Each row was made from one small tree. Brackets hold a mark, then the marks that hang from it, in the order of their numbers. Every link used is in the known rows. Write each row's tree.
In the rows, 128 means zero.
Known rows:
[z336 [z591 [z532 z174 z311]]]: [127 143 112 161 148 149 118 133 141 178 120 145 128 102 133 126 142 160
 114 142 116 155  61 132 116 139 137 122 136 130 132 175 146 100 132 109
 139 131 112 127 160]
[z311 [z367 z174]]: [130 128 138 135 150 104 155 132 141 138 130 160 150 144 133 125 141 117
 119 125 139 150 122 119 119 120 127 114 157 147  82 127 136 108 147 122
 145 154 143 114 132]
[z311 z367 [z802 z293]]: [138 139 160 117 149  93 147 115 117 171 125 180 131 148 114 127 156 155
 140  93 108 156 151 116 125 128 102 106 174 145  71 120 131 105 162 116
 130 153 160 112 130]
[z61 z317]: [115 115 122 140 116 148 106 125 125 133 131 136 121 129 122 121 155 131
 102 131 112 143 113 142 151 129 147 111 143 131 126 118 146 145 124 124
 131 106  98 125  88]
[z336 [z591 z367]]: [141 134 143 156 127 118 134 142 142 163 117 145 122 144 135 132 164 143
 115 110 128 138  92 128 134 141 126 114 130 141  95 137 117  88 134 122
 134 122  88 133 130]
[z293 [z367 z591 [z810 z802]]]: [140 114 164 134 107 130 141 128 131 130 129 133 118 127 155 139 155  78
 101  83  94 163 114 131 101 124 115 116  91 140 104 152 143 139  89 120
 136 132 121  84 176]
[z174 [z802 [z293 [z367 z810]]] z976]: [126 124 151 136 120 143 154 122 115 128 169 137 119  79 162 144 182 103
 119 144 120 128 108 129 141 106  84 108  96 149  39  90 157 160 128 135
 149 130 149 131 132]
[z367 z591 [z810 z802]]: [132 120 154 138 122 166 169 135 116 118 119 126 117 129 147 148 146  86
  93 134  99 157 125 126 121 127 129 113 111 139 109 163 145 123  87 130
 103 113 134  91 168]
[z591 z367 z532]: [153 138 162 135 128 122 126 139 139 203 127 121 130 147 150 130 155 157
 134 179 121 113  97 133  99 129 130 122 129 144 113  73 124  88 138 111
  98 101 118 135 106]
[z591 z336 [z367 z810] [z532 z293]]: [140 130 150 139  97 142 115 156 111 188 123 121  91 157 152 133 143 174
 132 211  95 114 147 166  81 129 120 119  91 129 118 132 116  46 117 124
  82 103 100 122 124]
[z336 [z591 z532]]: [141 138 139 152 133 134 106 138 147 158 118 147 138 119 142 124 154 147
 110 150 116 143  87 133 115 147 138 117 131 137 105 153 130  97 115 112
 137 125 117 126 129]
[z810 z532 [z802 [z293 z367]]]: [138 124 153 129 113 114 116 125 138  97 149 150 123 160 133 143 166 103
 135  57  39 168 100 130 124 118 112  99 119 153 141 135 128 160 196 122
 129 118 188  93 156]
[z293 [z367 z591 [z810 z532]]]: [136 121 148 125 104 104 137 130 134 131 134 147 128 132 159 136 149 108
  88  93  96 156 120 127 117 134 125 123  90 135 114 130 136 158  92 117
 130 131 131  81 199]
[z61 [z317 z252]]: [106 118 129 124 119 138 102 120 134 132 131 125 123 128 108 125 168 129
 125 160 111 136 105 141 175 141 159 117 131 131 142  96 154 150 126 122
 145  98  84 124  94]
[z336 z591]: [129 136 125 155 133 131 123 136 136 119 121 149 133 123 129 126 156 140
 109 105 117 152 103 129 139 147 131 111 133 139 110 168 128 108 122 118
 150 133 102 124 142]
[z810 [z532 [z311 [z367 z174]]]]: [127 140  93 137 138 109 165 131 132 110 143 159 140 153 131 132 139 131
  95 127 105 151 110 119 128 123 136 112 134 134 145 148 126 139 183 112
 123 142 174 106 187]
[z591 [z367 z174 [z810 z802]]]: [142 115 155 152 129 142 191 148 123 148 129 127 118 161 149 150 152  91
 135 130 106 137 112 130 110 107 120 105 120 146 125 111 130  91 145 143
 118 139 115 117 145]
[z802 [z293 [z367 z174 z591]]]: [125 125 168 126 119 107 143 129 137 135 128 136 136 129 142 154 142 119
 127 119 112 172  96 132 147 121 111 108 151 153  85 108 143 169 126 132
 159 125 147 112 151]
[z591 z336 [z367 z174] z532]: [132 141 167 141 124 118 112 154 144 181 127 109 126 158 152 137 134 134
 136 219 113 123 108 150  85 122 138 117 140 143 126  76 109  54 154 131
 105 115 114 140 111]
[z155 [z317 z252]]: [113 128 126 109 135 109 120 124 131 144 144 111 137 144 109 118 164 152
 139 134 104 134 117 140 162 153 143 123 141 142 122 113 153 116 103  90
 138 143  83 126 115]
[z311 z367]: [134 133 140 130 145 106 135 125 132 147 130 162 140 141 128 114 149 138
 113 110 129 138 136 120 119 129 123 117 139 146  83 143 136 102 138 109
 126 133 137 112 133]
[z810 [z367 z174] z802]: [129 108 151 142 131 144 155 136 142  73 148 129 119 137 122 147 156  79
 190  81  69 179 104 134 104 129 123 100 145 153 100 178 136 122 178 125
 143 139 144 109 114]
[z532 z293 z311]: [117 130  63 147 118 163 158 134  89  92 127 127 105 124 121 132 144 181
 128 137 112 151 127 143 134 131 111 104 112 129 145 201 140 138 145 104
 127 128 114 120 161]
[z155 [z591 z336 [z532 z174 z293]]]: [116 141 110 130 128 140  47 144 112 174 121 104 111 113 130 120 124 174
 142 191  95 138 112 164  90 131 127 133 149 140 159 150 135  75 113 122
 113 107 107 119 135]
[z174 [z802 [z293 [z367 z591]]] z976]: [124 129 157 134 118 136 147 120 129 131 163 130 128  78 158 150 179 105
 116 149 133 136  96 123 141 113  91 112 115 153  27  72 150 175 127 130
 149 112 150 135 124]
[z367 [z174 [z802 z293]] z810]: [121 111 146 153 139 163 196 146 118 121 135 139 130 116 160 154 147  86
 123 174 117 144 116 131 148 106 109  98 129 142 112 110 163 130 119 154
 145 150 134 126 169]
[z810 z367 z802]: [132 111 152 137 127 146 133 129 137  77 149 132 109 135 117 136 165 106
 179  62  60 167 115 136 106 138 118 104 127 152 104 191 139 116 167 111
 122 116 137 105 112]
[z810 z532 z802]: [133 126 122 138 129 135 126 131 134  77 147 140 130 160 127 131 161  98
 127  81  55 155 112 123 118 128 131 104 120 149 168 142 123 134 184 120
 109 125 168  99 152]
[z591 z336]: [108 140 132 137 128 129  87 139 117  85 136 120 121 135 125 121 136 134
 112 152  96 138 143 147 125 137 132 111 126 141 142 153 125  88 133 124
 119 125 105 121 135]
[z532 [z293 z367] [z311 z802]]: [128 127  75 139 112 127 152 123  90 121 131 139 101 127 124 127 158 172
 148  80  92 168 136 144 103 129  91 103 107 122 142 175 133 145 150  98
 152 162 111 106 178]
[z810 [z532 z174 [z311 z367]] z802]: [127 137 102 145 150 141 152 121 137 129 146 158 121 149 117 130 145 114
 118  62  65 168  85 116 110 113 129 115 126 142 165 173 140 122 214 112
 111 133 179  96 190]
[z311 z802]: [126 135 126 130 148 120 134 120 107 124 132 142 130 132 120 121 157 143
 144 100 103 152 143 124 118 140 116 107 154 137 141 112 129 115 142 114
 129 163 115 117 133]
[z810 z367 [z532 z174] z802]: [124 114 135 134 137 141 126 127 149  90 162 150 112 134 109 137 157 119
 184  34  33 179  94 129 106 137 127 116 128 156 141 175 140 133 207 115
 115 123 161  93 142]

Write each row's tree:
[120 137 151 127 117 131 113 136 136 121 136 118 113 114 132 145 136 146
 135 173  96 156 116 144 104 150 140 120 135 135  85 183 130 109 121 105
 100  94 131 111 132] | [z810 [z367 [z591 z336 [z532 z311]]]]
[102 130  51 160 139 194 175 125  93 128 156 125 103  62 128 137 156 166
 137 141 133 145  91 135 130 111  95 115 105 136 115 153 168 146 165 118
 140 138 115 141 155] | [z532 [z174 z802 z976] z293 z311]
[143 127 147 157 123 128 153 145 131 167 115 152 115 144 144 133 161 139
 105 114 124 134 107 130 132 139 124 115 115 137  95 151 124  80 111 127
 130 127  86 122 154] | [z336 [z591 [z367 z810]]]
[138 108 113 132 101 143 133 138 128  57 155 148  99 151 114 138 170 136
 183  44  30 174 128 141 105 143 115 103 107 148 119 203 122 140 193 109
 109 116 163  91 130] | [z810 z367 [z532 z293] z802]
[141 141 161 123 138 110 134 126 145 187 117 154 146 133 142 126 142 140
  94 162 146 142 117 115 104 134 136 129 149 142  56 115 133 108 110 105
 107 114 152 110 124] | [z311 [z367 [z591 z532]]]
[130 138 136 155 146 144 106 134 150 176 121 150 136 104 132 120 146 154
 121 127 116 152  72 132 114 145 136 124 140 137 123 149 143  93 126 116
 142 131 109 128 136] | [z336 [z591 [z532 z174]]]
[126 125 161 129 103 111 112 135 128 135 128 131 114 124 156 134 140 105
  87 118 101 155 137 144 107 131 123 121  90 133 100 147 135 121  74 122
 133 130 104  90 186] | [z293 [z367 [z591 z336] z810]]
[104 150 118 144 147 152  88 134 128 162 134 114 116 109 129 125 118 161
 118 194  92 142  94 153  94 126 138 124 130 129 170 160 145  77 152 112
 110 120 120 123 154] | [z591 z336 [z532 z174 z311]]
[101 143 132 134 125 135 140 138 128  88 141 110 140 101 144 152 131 101
 108 200 144 155 116 132 122 124 141 118 152 143  66 112 119 135 119 142
 135 133 140 125 132] | [z367 [z174 z976] [z591 z336]]
[132 110 143 138 119 113 152 135 132 123 138 141 131 128 156 134 146  90
 123  96 105 157 117 137 108 117 116 111 103 138 125 131 148 139 104 130
 169 169 113  96 172] | [z293 [z367 z174 z810]]
[141 122 129 119 118 106 119 143 106 231 131 107 107 158 142 128 152 158
 117 130 110 115 120 152 125 127 124 130 152 140 113 125 135  72  62 105
 102 133  82 119 133] | [z155 z317 [z591 [z367 z810]]]
[141 109 154 139 113 127 133 128 128 120 141 139 114 135 151 128 162  88
 118  64  75 156 121 136  97 119 109 109  83 142 125 156 147 126 112 119
 147 149 120  87 166] | [z293 [z367 [z810 z802]]]
[141 135 141  97 125  93  82 136 133 252 130  85 125 154 130 125 164 166
 147 198 112 104  89 150 127 142 142 143 161 143 120  68 137  73  81  90
 112 106  82 132 106] | [z155 [z317 z252] [z591 z367 z532]]
[132 115 164 131 122 146 137 130 139  91 139 123 112 128 123 149 158  99
 161  84  75 177 108 127 108 144 127 110 136 152  76 181 135 127 140 112
 110 103 138 101 118] | [z810 [z367 z591] z802]
[124 119 134 144 123 114 149 126 141 121 161 130 140  96 159 135 167  77
 132 113 129 146  95 128 108 110 106 112 110 147  82  79 143 161 138 127
 180 165 124 126 135] | [z293 [z367 [z174 z802 z976]]]
[121 108 132 156 142 160 197 149 123 109 137 135 133 115 163 144 150  77
 115 164 124 139 117 126 130 109 118 103 115 137 129 112 160 117 111 148
 144 158 113 124 167] | [z367 [z174 z802] z810]
[123 129 145 128 136 145 135 127 138 149 136 127 119  96 129 144 137 153
 152 139 108 163  89 133 112 149 136 128 145 139  88 165 151 131 126 103
 109 101 128 110 136] | [z810 [z367 [z591 [z532 z174 z311]]]]
[116 153 121 141 130 142  91 137 125 137 131 113 120 127 142 125 129 147
 103 216  93 133 117 154  97 130 140 114 120 126 155 165 129  80 138 108
 103 114 130 125 148] | [z591 z336 [z532 z311]]
[127 130 158 140 116 126 127 152 114 148 130 122  97 162 145 133 143 136
 108 157 102 118 152 150 116 126 122 114 102 138 127 132 118  56 123 135
  96 114  89 119 146] | [z591 z336 [z367 z810]]
[134 115 143 145 148 128 192 140 137 148 131 164 139 133 155 131 149  89
 102 139 141 138 131 117 120 110 115 111 128 139  82 125 152  97 124 134
 139 159 137 114 160] | [z311 [z367 [z174 z802] z810]]
[129 134 167 124 106 100  84 130 149 153 129 122 129 120 153 128 142 119
  97 146 107 152 108 143  89 136 130 126 112 138 102 114 129 121  98 109
 132 116 119 102 146] | [z293 [z367 [z591 z336 z532]]]
[120 124  96 135 128 122 166 137 139  74 158 144 123 139 125 151 142 132
 156 107  75 168 103 132 128 137 134 108 136 137 137 178 129 160 188 113
 132 139 163 104 174] | [z810 [z367 z174] [z532 z311]]
[122 136 165 135 142 151 131 129 141 186 121 123 139  93 144 146 138 141
 115 184 130 149  76 121 132 130 129 127 151 145 104  77 159 132 115 123
 109  92 135 127 132] | [z367 [z591 [z532 [z174 [z802 z293]]]]]
[133 129 154 148 132 133 183 138 128 161 151 123 130 127 151 155 166 114
 144 168 146 123  90 124 140 104 105 107 145 156  68  44 131 125 168 143
 134 124 130 153 105] | [z591 [z367 [z174 [z802 z293] z976]]]
[137 118 149 147 131 130 189 149 121 156 128 130 122 155 152 147 146 115
 132 148 127 130 117 130 124 115 122 111 126 142 122  98 131  99 128 139
 124 141 103 124 144] | [z591 [z367 z174 z810]]
[131 145 103 136 152 114 163 116 109 148 130 160 124 140 120 122 149 147
 113 109 117 151 135 119 114 126 114 108 145 127 117 163 134 105 160 101
 128 158 141 112 167] | [z532 [z311 z367 z802]]
[128 126 173 122 115 106 124 123 132 134 129 138 130 125 138 147 149 136
 117 108 105 163 104 132 149 129 107 111 139 150  79 118 142 167 119 123
 145 109 145 109 147] | [z802 [z293 [z367 z591]]]
[137 139 145 114 115  98  57 148 125 251 130  90 112 162 142 122 142 172
 117 189  97 110 112 167  92 132 135 135 165 139 118 106 117  37  83  98
  89 113  89 134 107] | [z155 z317 [z591 z336 z367 z532]]
[128 130 132 141 149 120 171 128 140 142 150 155 146 112 146 130 160  98
 119 150 158 135 114 114 117 108 115 113 142 150  43  96 139 122 150 128
 146 154 154 131 124] | [z311 [z367 [z174 z802 z976]]]
[135 109 126 137  91 143 148 136 111 112 122 135 104 126 143 137 157 128
 125  85  94 166 135 143 103 129 102 112  86 138 105 171 139 143  97 116
 136 129 116  88 154] | [z532 [z293 [z367 z591 [z810 z802]]]]
[122 118 160 134 107 111 138 142 136 124 127 129 125 126 160 143 132  81
  95 137 110 166 123 141 105 122 126 117 110 136 107 135 135 127  85 134
 154 149 111  93 187] | [z293 [z367 z174 [z591 z336] z810]]
[133 129 156 120 134 103 125 115 112 137 134 154 125 135 122 133 161 144
 152  79  83 165 134 130 126 131  94 102 152 142 112 106 135 139 148 119
 151 154 132 113 139] | [z311 [z802 [z293 z367]]]
[144 123 143 136 121 122 163 143 120 152 136 143 115 165 148 137 156 142
 119 123 101 120 128 127 129 126 125 116 103 140 131 107 125 102 137 128
  95 118 118 112 159] | [z591 [z367 [z810 z532]]]
[124 132 128 121 118  95  90 152 120 205 131  93 114 168 135 130 137 146
 121 154 107 124 118 162 115 126 132 126 177 142 122 108 115  54  97 115
 114 139  80 133 122] | [z155 z317 [z591 z336 [z367 z174]]]
[112 137 102 155 172 148 171 121 131 182 140 151 124 100 128 125 144 134
 104 113 136 145  82 115 127 109 114 120 131 138 129 138 172 103 168 110
 133 137 121 129 174] | [z532 [z174 z802] [z311 z367]]
[127 120 159 140 127 128 137 128 136 136 145 137 126 111 149 138 169 115
 122 117 107 141 102 127 146 116  92 103 117 149  96  86 158 143 141 126
 149 118 125 133 138] | [z174 [z802 [z293 z367]]]
[120 121 109 138 128 142 178 138 114  83 159 146 139 119 155 145 147  98
 121 160 112 141 126 128 127 115 129 112 113 141 114 131 132 157 133 145
 136 167 169 106 174] | [z367 [z174 z976] [z810 z532]]
[106 132 115 154 154 155 159 120 123 159 146 134 115  91 133 142 145 134
 121 104 107 156  66 127 146 108  99 112 124 139 143 127 178 141 166 119
 150 128 115 131 184] | [z532 [z174 [z802 [z293 z367]]] z311]
[124 133 163 130 111 101 106 138 155 149 127 120 139 122 158 137 130  96
 111 162 114 162 100 141  86 129 133 122 129 140 109 100 128 130 104 121
 149 135 125 109 150] | [z293 [z367 z174 [z591 z336 z532]]]
[126 124 161 130 123 108 135 128 132 122 137 141 134 132 138 146 147 123
 142 107  99 164 101 137 144 117 104 102 147 153 103 115 145 159 145 131
 168 135 143 117 143] | [z802 [z293 [z367 z174]]]
[125 118 117 141 133 136 178 147 120  91 138 151 138 143 150 143 136  99
 114 139  97 150 128 129 132 121 137 108 119 136 155 134 139 137 132 142
 133 162 146  99 188] | [z367 z174 [z810 z532]]
[157 128 139 157 108 147 142 152 131 196 109 148 110 137 151 134 161 168
 124 156 118 131 103 144 104 140 120 118 105 133  88 156 122  77 106 120
 120 117  97 125 137] | [z336 [z591 [z367 z810] [z532 z293]]]
[133 126 125 122 127  97 120 146 117 217 130 100 126 163 137 132 145 150
 133 137 121 125  99 147 124 124 130 127 186 147 115  96 127  80  93 109
 122 138  86 132 117] | [z155 z317 [z591 [z367 z174]]]
